Each row comes from the steps of one path. Every step used is in the known rows, and no mark comes twice. Write the path behind each row, first mark first.
Known rows
zazage, pimir: [-12   6  -6   0   7  -8   4  -4  29 -15   4  30 -10   0  -9   8  49 -14
 -11  -1  26  11   1   6  37 -10  11  -4 -18 -17  -2 -27  13]
peres, gatam, rutan, bevita: [ 10 -10  -3  -8 -28  -4  -4 -18  33  12  18  48  46  19 -29   4  -2 -12
  13 -16  -7   4  -3 -30  84 -17 -20  29 -43 -12  16  -5 -41]
rakavom, pimir, levod, rutan, gatam, peres, ritig: [ 26 -17 -18  -8 -11 -12  -7   1   4  -5  -5 -27   3  13  26  -6 -37  -8
 -16 -10 -16  18  -7 -30  43  24   0  -3  14  16  33  24  -9]
levod, rutan, bevita, pimir, zazage: [-20  -2  24 -12 -23  20  -6   4  16  -5 -27 -15   0  -8  18 -10 -41  16
  10 -20 -19  16 -19   3  38  -6  -1  29 -17  22  -1   5  -6]
bevita, pimir, gatam, peres, soke: [ 35  -1  23   6   3  19   3   7  18  -5   9 -35 -23   0  37  14  22 -30
 -10  21  31 -25 -11 -11 -34  14   7  40 -16  -5 -37  -1  10]
rakavom, pimir, levod, rutan, gatam, peres: [ -9   3 -14   0  -3  -9   3   9 -22 -10  -7 -28   2  -2  22 -12 -45   3
 -15 -16 -25  18  -7 -10 -11  14  -8  -2  39  14  27   2 -12]
peres, gatam: [ 24  15  10 -14   1 -32  -3 -15  29   5  22  19  28  11  -5  17  54  -3
   3  23   9  -1  13 -16  41 -10   2   4 -43  -7  -9   9  -3]
bevita, pimir, levod, rutan, gatam, peres: [ -3 -12   4  -4  -9  13   1  13  -1 -10  -7 -40   2   6  42  -7 -48  -9
  -7 -16 -20  20 -23  16   7  25  -6  21  31  22  -9   0  -8]
pimir, gatam, peres: [ -7  12   1  15  30  -8  14  11 -55  -8   2 -19 -14   7   6  10  31  13
  -4  32  15 -10  -1   9 -60  19  -8 -13  -5 -14  -9   4  21]
gatam, rutan, bevita: [-19 -18 -16  -4 -25  11   5   0  14   7  12  54  28   1 -37   5   0   5
  11 -32  -3   9   0   2  54 -23 -22  13 -17 -21  21 -18 -33]
rutan, bevita: [-17  -6 -11 -12 -12   1   2  -1  26  14  11  59  22 -10 -38  12  20   4
  16 -11 -17   5  13   8  75 -27  -5   0 -28 -25   9 -14 -18]
gatam, peres, ritig, pimir, bevita: [ 18  12 -18   9   8 -29   5  -6 -35  -1 -26 -35 -31  22   0   5  10  -1
  -4  -6  23  -6  -4 -31  -9  26   7  -8   8 -12  12   8  23]
bevita, pimir, soke: [ -5 -24  15 -11 -18  22  -1   3  16   2   2 -25 -10 -11  16   1  16  33
   5 -25 -11 -16  -4  34 -17   5  15  29   1  16 -22   4  -1]
ritig, pimir, soke: [ -8  -5 -16  -8  -2   1   7 -15 -18   4  -9  -9 -13  -9  -3  -4  -6  45
   8 -36   7 -12  -1   6 -34   8  14  -3  26   3   3  -9  14]
gatam, pimir: [  1   2   6   6 -12  -5  16   3  -9   7  17   6  19  19  -7  26  59  -8
  -4  -2  43   4  17  14 -21 -10  -3  -3  15   7   2 -15   7]
rakavom, pimir, zazage: [-11  39   6  -1  -6 -14   4   5 -22  -7 -14 -15 -27 -21  -1   8  11  42
  -8  -4  11  -5  11 -15 -49  -8   7 -18 -16   4  19  20   0]
pimir, zazage: [ -7  27   9  -5   5  -7   6   6 -27   2  -7   9  -9  -2  -4  10  12  48
   6   9  15   6   3  21 -31   1   3 -18 -29  -6  -6  19  11]
peres, ritig, pimir, gatam, rutan: [ 14  -1 -10   6   7  -7   7  -3 -26 -13 -10 -26 -12  -1  -2   0  -6  -5
   5  -7  43   2  -6 -31 -20  20 -10 -14   3  -4   8   0  13]
pimir, levod: [  0   1  -4 -16  11  13  -1  18  -7  10   3   5   1 -21   0   8  26  22
  -3  14   5  -1   8  37 -35  -4  10 -22  -1  -4 -11   5   2]
peres, zazage: [ 12  17  11 -11  -2 -26  -9   0  20   5  16  59   9  -1   0  26  51  15
  -3  -6   7  -6  15   7  42 -13   9  -5 -19  -7   9  -1   0]
levod, rutan, bevita: [-31 -24 -12 -16  -7  -4  -1  -2  24   4  -2  46  40  -8 -21 -11  -5   2
   9 -15 -29  25   3   2  88 -28 -12  10  -3  -9  24 -21  -5]
nidi, pimir, gatam, rutan: [-12 -10   5  17  -3  21   7   6 -26  -4   0 -16   7 -10 -19   2  16   1
   0  23  21 -15   6   0 -53  -5 -25 -11  15   9   1  -3  -5]
ritig, pimir: [-12  20 -16  -8   1 -19  14  -7  -4  -9  -4   4 -14 -17  -5  17  22   3
   2 -23  37   2   8  -7  -5  -9   6 -19  19  -9   5 -26  18]
peres, soke: [ 29  -8   1 -15  -4  -3   0  -1  50   9  27  38  12  -8  -2  20  45  -8
  -5   9  30  -7  13  -1  25 -19  10  17 -26 -24 -17  -8   5]
rutan, bevita, pimir, gatam, peres, rakavom: [ 19  -5  14  -3 -19  16   6   4 -19  -2  13 -13 -20  12  28  32  31 -32
   0  -3 -25  -9   3 -12  10 -13   2  44 -21   1   3  18  -1]
levod, pimir, gatam, peres: [-22   2  -3  20  38 -21  12   0 -58 -17  -1 -31 -21  12  -4  -8   9  -5
  -4  23  22  -8  -8   9 -67   9 -16 -29   7  -5   0  -7  26]
nidi, pimir: [ -9  -7  -3   0 -17  14   6  -4  18   4   9  15  12 -12 -25  25  55   0
  -6  19  14 -16  21  12   8 -29  -6 -15  16   9   0 -10  -3]
zazage, pimir, gatam: [-12  17   7  11  34 -10   2   3  -5 -13  -8  -2 -22 -10  -6  -5  30 -15
  -1  32  15   3   3   0  -6   6   8 -21 -25 -16 -17 -12  22]
soke, pimir: [-16   5  -8   2  -2   5  -1  -2  32  -2  17  34  16 -14 -29  -1   3 -12
   5  11   6  -5  14  12 -16 -28  -2 -28  14  -5 -10  -1  -3]

Which path is each row?
[ -3  10 -11   5  -4 -20  12   1 -11   0  20  18   5  20  -5  18  -4   6
   4  -6  -4  12   1  12  20  15 -12  -4  -4 -20  -1   1 -11]	rutan, gatam, peres
[ 10 -20  13  -7 -15  12   4   3 -20  -9   2 -23  -5  13  41  12  13 -35
  -5  -7 -34   6  -6 -18  22 -14  -5  52   2  14  15  12  10]	levod, rutan, bevita, pimir, gatam, peres, rakavom
[ 28   3  -7   8 -16  13  -6 -15  57   7  31  35  14  13 -11  -2 -52 -41
   2   4   3 -10  -2 -13   9  -8  -4   7   6 -13 -21   1 -24]	rutan, gatam, peres, soke, pimir
[ -7 -29  -3  -1 -20  31  -1 -13   0  18   3   2  10  -6 -20   4  20  41
   2   0 -14 -27  11  25 -23 -11   2   0  22  19   0   3  -8]	nidi, pimir, soke
[ 10 -12   4   7 -21   4   5  -9 -10  26  15   2  22  27  -9  -2 -24  24
  18 -26 -12   4  10  23 -11  15   0   7  15  13  -6   6 -17]	rutan, gatam, pimir, soke
[ 20  15   3   1   7  12 -12   2  -2  -3 -10  20 -21  13  26   8  18  -2
 -27  -5  13  -6 -18   8  -4  20  21   5  -1   6   8  -7  -1]	gatam, peres, zazage, pimir, levod
[ 17   7  11   8  19  16 -10  -2  34   7  14   9   1 -22 -14 -14 -19 -32
   9  47   7 -19  12  -9 -42 -13   4 -16  -9 -11 -35   8   4]	peres, soke, pimir, gatam
[-11  -6  -8 -10   8  -3 -10   3  26  -5  -9   7  15  -8   9 -26 -54 -12
   0  -7 -27  42  -9  13  58   8   2  -8  12   6  -1 -11  -4]	zazage, pimir, levod, rutan, gatam
[ -1   4  -5  -8  12  17  -4   9  11  -2  -8   7 -14 -13   2   1  24  -2
 -14   6  15   7  -5  24  -8   2  20 -13  -7  -4 -12 -14   5]	zazage, pimir, levod
[ -2 -12  13 -20 -22  43  -8  15  35  13  -8  -8  -6 -31   6   8  -6 -11
   5 -14 -20  -6  -4  28  28  -9  14  17 -13  12 -20  -3 -26]	rutan, bevita, pimir, levod
[-14  26   6   6  21 -20   5  13 -21 -10  -4 -29 -24 -37  -7   1  34   5
  -4  26   0 -14  25 -20 -48  -8   3 -29  -8  -6   7   5   9]	rakavom, pimir, gatam
[ 12  -3  -5  16   3  -5 -14  -5  27   8  -5  -3  17  16  -6 -39 -81 -34
   4  13 -31   4  -6 -24  -6   2 -10  13  24  -7 -11  12  -8]	levod, rutan, gatam, peres, soke, pimir, bevita
[-16  12  -4  13  12  -6  -8   6   4   9  -7   4  -1  -8 -36 -19  -9  -6
  10  23 -16  -9  16   6 -42 -16  -1 -26   9 -13 -12  13   0]	soke, pimir, bevita
[ -4  22  30  -6 -15  11   2  11   1  -7 -13 -29 -26 -10  22  14   7  26
   3  -2  17  -2  -8  20 -26   5  10  11 -23  15 -23  16   6]	bevita, pimir, zazage
[ 18   0   1   9  -8  -5 -13 -22   8   5   2  33  -9  35  11  -9 -33  24
  -3 -37 -26  -5 -18   0  43  32  15  24  -7   1   9  -1 -18]	rutan, gatam, peres, zazage, pimir, soke
[ 16  33   2  -2 -23 -13   9   0 -51 -11  -1 -19 -35  10  28  27  28  26
 -22 -16   5  -8   8 -29 -64 -12   8  11  -8   9  40  37   4]	gatam, peres, rakavom, pimir, zazage
[ 26   2  -6   8  10 -19   4   3 -23 -12  -1 -32 -24   9  12  14  35  -5
 -14  21  17 -14   6 -38 -13  21   3 -13 -17  -2  21  23  13]	rakavom, pimir, gatam, peres, ritig
[ -9 -33  12 -13 -32  35  -6  -4  32  14  -2   1  -1 -12  -4  -4 -14  24
  17 -39 -37 -14  -6  22  37  -5  12  40 -13  11 -13  -3 -25]	rutan, bevita, pimir, soke
[-12  15  -2  24  24   8   7   2 -35  -8   3 -14  -8   5  -7  -6  -7  -9
   0  34   5 -18  -2   1 -80  10 -10 -24  16  -5 -13   8   9]	soke, pimir, gatam, peres
[ -8   9  30   1  13   5   2  19   4 -10  -4 -43 -23 -28  17   8  32 -11
   8  25   6 -10   6  15 -25   4   5   0 -18   4 -36   3  14]	bevita, pimir, gatam
[-15  16   6  13  27   6  -4   5  -3  -1   4   1   0 -22 -23 -15 -10 -13
  14  43  -5 -11  15   8 -54 -12  -3 -40   3  -5 -23  11   8]	soke, pimir, gatam
[ -4   5   7  15   1 -29   2   8 -20  13 -12 -24  23  26  -7 -20 -23 -13
  11   2 -17  28  12  -1   3   7 -13   0  27   7   6   2   3]	levod, rutan, gatam, pimir, bevita
[-28   0  -5   8  27 -39  -2   1 -23  -2 -10 -15 -12   1 -31 -22   8  -1
   6  11  -1   0  11  16 -26 -18  -7 -32   0 -12   3  -4  18]	levod, pimir, bevita
[  9  18   7  -1   1 -19 -11  -9  40  -9   4  58  -8   8   3  15  46 -12
 -15 -12  19   3   0  -8  66  -6  18   5 -24  -7   9 -21   3]	peres, zazage, pimir
[-32 -19  -7  10   5   2   1  -5 -14   0  -1  18  10  -2 -43 -24 -39 -15
  18 -11  -5   4  -6  -3  19 -18 -30 -11 -13 -10  18 -16 -18]	levod, pimir, gatam, rutan, bevita
[ 34 -15  -6  -9  -3  10  -5   1  22   9  10   3  18  11  30  -7 -46 -13
  -9   2  -3  12 -14  -3  16  14  -2  28  10  -3  -8   1  -7]	pimir, levod, rutan, gatam, peres, soke
[ 20 -24  18   1  -6  24  -4   1  29  -2  -5 -22   2   1  32  -9 -23 -38
  -5   5  -3  -9 -22 -27  28   5  -4  57  -8   2 -15 -12   0]	levod, rutan, bevita, pimir, gatam, peres, soke
[-18  -7  -9 -17   6  -1  -5  17  -6 -11 -17 -29   7 -35  20 -17   2  15
 -23  -5 -11  12   4  -4 -29 -14   5 -11  37  23  29  -4   8]	rakavom, pimir, levod, rutan
[ -8  27  -7  16  27 -11  19   0 -62 -15 -15 -37 -32   1  11   8  12   3
  -4   8  31 -11  -8 -13 -71  25  -3 -18  20  -9  -2 -11  27]	ritig, pimir, gatam, peres
[ -9 -16  -7  -1   3   8  -2 -11  10   0  -2  14  -8   6  -5 -12  15  31
  -3 -18  -3  -3  -6  20   3   6  18  11  -8  -5  -3 -12   5]	zazage, pimir, soke
[ 12  26  14  19  16  -5 -11  -3 -17  -1   5  21  -6  12   6   3  -4  -8
  -4  20  -2 -25  -2 -11 -37  11  -1 -14   6   3   0  12   1]	soke, pimir, gatam, peres, zazage
[ 29 -14 -23  -2 -14  -7   2 -26 -14   9  -5 -14 -12  26   5  -1 -51  27
  12 -44  -4  -2 -13 -17  24  40   9   3  13   4  10  13  -2]	rutan, gatam, peres, ritig, pimir, soke
[ 15 -18   8 -13 -16  12 -11 -11  17  22  -8   6  55  19   0 -15 -23 -23
   3  -2 -22  17  -6 -19  59 -11  -6  23   3  27  17  -6 -22]	peres, gatam, pimir, levod, rutan, bevita
[ 14 -17  -7  10  26 -25   3  -8 -30 -11   2 -24 -15  27   1  -1  15 -15
  -4  25  26  -3  -7  -8  -2  18  -8 -28 -16  -1   7  14  27]	levod, pimir, gatam, peres, ritig
[-25 -26 -13 -13  -7  32 -15   1  30  13 -11  33  39 -21 -23 -34 -64 -13
   9  -4 -45  15  -6   7  39 -28  -6  -7  24  13  12  -7 -20]	soke, pimir, levod, rutan, bevita
[-11   4 -15 -16   5 -10  -3   0   4  -1 -15 -12  11 -19   9 -21 -72   1
  10 -23 -20  35  -5   3  29   8  -1 -20  38  12   4  -9   1]	ritig, pimir, levod, rutan, gatam
[ -4  -8 -12  -3   6  -3   3   8 -22  -2  -1  -9  16  12  20  -9 -45   8
  -5  -6 -21  26 -14  17   3  23 -12  -1  27   5   6   3  -3]	pimir, levod, rutan, gatam, peres
